Known rows, with every step that occurs
topoka bisot dibi lebiv gata: [-2.20 -0.10  0.32  1.58  4.86  3.97  0.46  1.11  0.40  1.68  2.16  3.33
 -2.47 -0.52 -1.52 -3.99  2.48  3.29  1.91]
gata putu dibi lebiv topoka bisot: [ 1.04 -2.07 -4.67  5.85  1.33 -0.98 -4.24 -1.43 -1.65  3.68  3.87  1.84
 -2.46  0.67 -3.25 -0.84  0.15 -0.04  1.66]
mamedo gata putu dibi lebiv: [ 0.94  0.55 -3.57  7.17 -4.69  4.41 -1.11 -2.37 -1.07  4.04  1.14 -1.73
 -0.59 -0.56 -5.53  1.87  1.50  2.85 -0.63]
lebiv topoka: [ 1.64 -0.18 -1.29  2.49  3.46 -0.35 -1.39  2.08 -0.62 -0.30  1.54 -0.20
  0.58  1.88 -1.12 -1.99 -1.67 -1.32  0.25]
mamedo dibi: [ 2.41 -1.67 -0.27  2.95 -0.41  2.76 -2.39  0.07 -1.63  1.18  1.01  1.79
 -1.10 -0.36 -1.25 -1.27  0.38  2.44  4.30]
mamedo gata bisot dibi lebiv topoka: [ 2.36  0.91  0.26  4.46  1.27  5.45 -1.32  3.40 -1.03  2.21  2.55 -1.11
 -0.06 -0.94 -4.32 -5.27  0.46  0.21 -2.38]
bisot dibi lebiv topoka putu gata: [-1.56  3.45 -0.66  5.67  0.56  1.61  4.50  3.43 -3.50  0.99  5.00  1.27
  0.69  1.76 -0.40 -4.67 -1.64  2.18  0.31]
topoka putu dibi lebiv gata: [-1.38  2.83 -1.72  3.00 -0.24  3.50  2.17  4.33 -3.65  1.83  3.54  0.11
 -0.53  0.95 -2.96 -0.16  3.14  3.66 -3.11]
gata bisot dibi lebiv topoka: [ 1.74  0.63 -0.05  2.86  3.61  1.62 -2.05  4.31 -3.29  1.15  4.06  1.45
 -1.86 -0.69 -1.81 -7.07  0.34 -1.04 -0.49]
bisot dibi lebiv: [-2.21  3.34 -0.87  4.07  0.03  2.16  1.55  0.79 -2.73  0.80  2.58  2.08
 -1.81  0.35 -0.38 -3.37  1.75  2.55  3.19]
gata bisot dibi: [ 0.77 -1.02  1.25  0.35  2.45  2.04 -2.18  2.98 -2.74 -0.72  2.21  1.07
 -1.21 -2.34 -1.67 -6.83  0.31  0.54  0.99]
mamedo topoka bisot dibi: [-0.54 -1.59  1.45  1.54  4.06  0.16 -3.78 -4.64  2.06 -0.26  3.59  4.11
  1.26 -2.16 -2.07 -6.15  0.07  0.71  5.19]
putu dibi: [-0.11 -0.46 -3.42  3.02 -0.51  0.86 -2.50 -1.78 -2.21  0.71  0.63  0.37
 -1.45  0.08 -1.37 -0.49  1.17  1.05  2.09]
putu gata bisot dibi lebiv: [ 1.13 -0.26 -0.27  2.54  0.33  3.30  0.78 -0.03 -2.57  2.83  1.62  1.44
 -1.15 -2.61 -0.64 -5.43 -0.47  0.38 -0.23]
gata bisot: [ 2.73 -2.19  0.28 -1.67  2.54  1.40 -3.87  2.42 -1.63  0.57  0.48  0.29
 -0.31 -2.30 -1.31 -3.78  0.58 -1.48 -1.62]
bisot dibi: [-2.07  1.36  0.32  2.91  0.86  1.61  0.98  0.71 -2.17 -1.59  1.87  1.25
 -0.68  0.03 -0.75 -4.16 -0.02  2.81  3.83]
putu dibi lebiv topoka: [ 1.06  1.32 -4.84  5.87  0.82  0.29 -2.26 -0.19 -2.85  2.81  2.74  0.79
 -2.30  1.96 -1.65 -0.67  1.32 -0.69  0.62]
mamedo gata bisot dibi: [ 1.37 -0.58  1.45  1.99 -0.10  6.02 -1.57  1.94 -0.55  0.42  0.70 -1.34
  0.52 -2.54 -4.14 -4.86  0.52  1.84 -1.13]
lebiv gata putu: [ 0.76 -1.00  0.65  2.90  1.76  3.66  1.41  2.23 -0.52  0.37  1.34 -1.24
 -0.17 -0.30 -5.07 -0.21  0.11  3.47 -1.48]
topoka bisot: [-0.44 -2.96 -0.79 -1.91  3.75  0.22 -3.42 -1.16  1.62  0.83 -0.22  2.56
 -0.35 -0.72  0.36 -1.60  0.59 -0.09  2.30]
putu gata bisot dibi: [ 1.24 -1.92  0.75  1.58  0.93  2.84  0.22  0.05 -2.07  0.95  1.08  0.77
 -0.25 -2.85 -0.85 -6.16 -1.92  0.70  0.40]
gata bisot dibi putu: [ 0.64 -1.86  0.04 -0.29  3.37  3.02 -1.71  2.59 -4.36 -1.20  2.90  1.80
  0.90 -4.07 -2.58 -7.71 -1.56  0.37  1.86]
dibi lebiv: [-0.04  2.21 -2.06  1.95  0.07  1.38 -0.08  0.20 -1.40  2.46  0.70  1.41
 -0.89  0.47  0.05  0.11  2.26  0.25  0.18]

Rows
[ 1.02 -0.99  2.76  0.60  4.74  5.64  0.27  4.99 -1.73 -0.75  2.02 -0.15
 -1.43 -2.27 -4.18 -6.11  1.26  2.71 -1.81] -> lebiv gata bisot dibi
[ 2.60 -3.53 -1.76 -0.89  2.10  3.31 -0.53 -0.88 -2.79  1.23  0.32  1.08
  2.99 -4.63 -1.46 -4.14 -3.79 -1.27 -0.27] -> dibi putu gata bisot
[ 2.50  0.91 -0.94  1.98  1.87  1.14  0.72  5.08 -2.73  3.24  3.83  0.35
  1.24  0.30 -0.83 -3.49 -1.22 -1.61 -4.91] -> dibi lebiv topoka putu gata bisot
[ 2.78 -3.35 -1.95  3.24 -0.64  4.68 -0.03 -2.41 -2.81  1.94  1.06  2.44
  1.81 -2.87 -1.53 -2.13 -3.43  2.30  5.12] -> mamedo dibi putu gata
[ 1.02 -0.37 -2.46  1.68  4.77 -0.15 -2.77  0.88  0.51  3.10  2.10  2.64
 -1.02  1.53  0.03 -1.74  0.63 -1.97  0.40] -> dibi lebiv topoka bisot
[-1.78 -0.22 -1.48  3.12  0.62  3.44  3.36 -1.76 -3.41 -0.88  1.91  1.97
  2.22 -2.49 -0.99 -5.01 -3.85  2.76  4.63] -> bisot dibi putu gata
[ 1.22 -0.32  1.09  2.52  2.66  1.03  1.59  5.81 -3.30 -0.46  4.70 -0.03
  1.95  0.22 -1.66 -7.03 -3.66  0.35 -2.29] -> lebiv topoka putu gata bisot dibi
[ 2.21  0.29 -1.34  4.20 -1.11  3.29 -1.84  0.09 -2.26  3.55  1.71  2.67
 -2.19 -0.06 -0.86 -0.56  2.17  2.19  3.53] -> mamedo dibi lebiv
[-1.94  3.25  0.47  4.26  2.04  5.05  3.52  2.67 -2.05  0.77  2.62  1.21
 -2.07  0.31 -2.51 -3.31  2.53  4.26  0.94] -> bisot dibi lebiv gata
[ 1.29 -1.21  0.46  1.42  0.76  6.87 -1.13  1.76 -2.05  0.09  1.33 -0.58
  2.34 -4.11 -4.80 -5.71 -1.17  1.70 -0.23] -> mamedo gata bisot dibi putu
[-0.14 -0.65  1.58  4.33  3.96  2.63 -1.66 -3.04  1.60  1.90  5.31  3.53
  0.10 -2.29 -5.35 -5.06  1.16  2.68  2.74] -> mamedo topoka bisot dibi lebiv gata putu
[-2.07  4.21 -0.42  4.84  1.52  0.89  2.72  5.39 -3.94  0.03  5.68  1.48
  0.01  2.24 -1.04 -4.77 -0.08  2.12  0.63] -> bisot dibi lebiv topoka putu
[-1.63  2.33  0.27  5.94  0.76  4.54  3.38  2.41 -2.53  1.13  3.86  0.82
 -2.10 -0.08 -4.16 -3.04  1.50  4.91  1.00] -> bisot dibi lebiv gata putu
[ 0.47  1.49  1.59  1.02  0.77 -0.09 -0.82 -0.25 -0.31 -0.62  3.98  1.14
  4.37 -0.88 -2.41 -2.98 -0.10  0.62 -0.17] -> mamedo topoka putu
[ 0.53  1.20 -0.93  1.46  0.95  3.95  0.09  5.98 -4.22  2.43  3.89 -0.05
 -0.95 -0.79 -3.76 -2.49  3.34  2.24 -5.10] -> topoka putu dibi lebiv gata bisot
[ 0.60  2.53 -1.83  3.63  0.67  0.67  2.92  3.39 -2.31  2.86  3.41  0.41
  1.64  2.01 -0.16 -1.32 -1.42 -0.14 -2.84] -> dibi lebiv topoka putu gata
[ 2.50  0.23  0.01  4.43  0.87  6.17  0.22  1.97 -1.49  3.39  1.76  1.82
 -2.45 -0.06 -2.96 -0.54  2.85  3.81  1.33] -> mamedo dibi lebiv gata
[ 2.31  0.31  0.35  0.44  3.50  5.10 -0.32  4.19 -1.28  3.05  1.21  0.30
 -1.82 -1.55 -3.26 -2.31  3.28  0.42 -4.45] -> dibi lebiv gata bisot
[ 2.28 -0.48 -0.60  3.97  2.27  2.35  0.27  1.40 -2.39  2.57  2.97  1.06
 -0.83 -1.32 -0.99 -6.46 -2.03 -0.88 -0.87] -> putu gata bisot dibi lebiv topoka
[-2.10 -3.25 -1.27  0.37  3.63  2.49  0.32 -2.83 -0.88  0.19  1.60  3.97
  1.46 -2.98 -0.25 -5.49 -3.30  1.99  5.30] -> topoka bisot dibi putu gata
[-1.53  1.16 -1.84  1.73 -1.23  0.40  0.01  2.62 -3.85 -0.27  2.74  0.19
  0.73  0.70 -1.36 -0.93  0.87  2.50 -0.34] -> topoka putu dibi
[ 1.11  0.01  2.87  1.94  0.76  1.55  0.11 -0.24 -1.50 -0.06  5.18  1.54
  3.96 -3.27 -2.83 -7.49 -1.96  0.96 -0.63] -> mamedo topoka putu gata bisot dibi
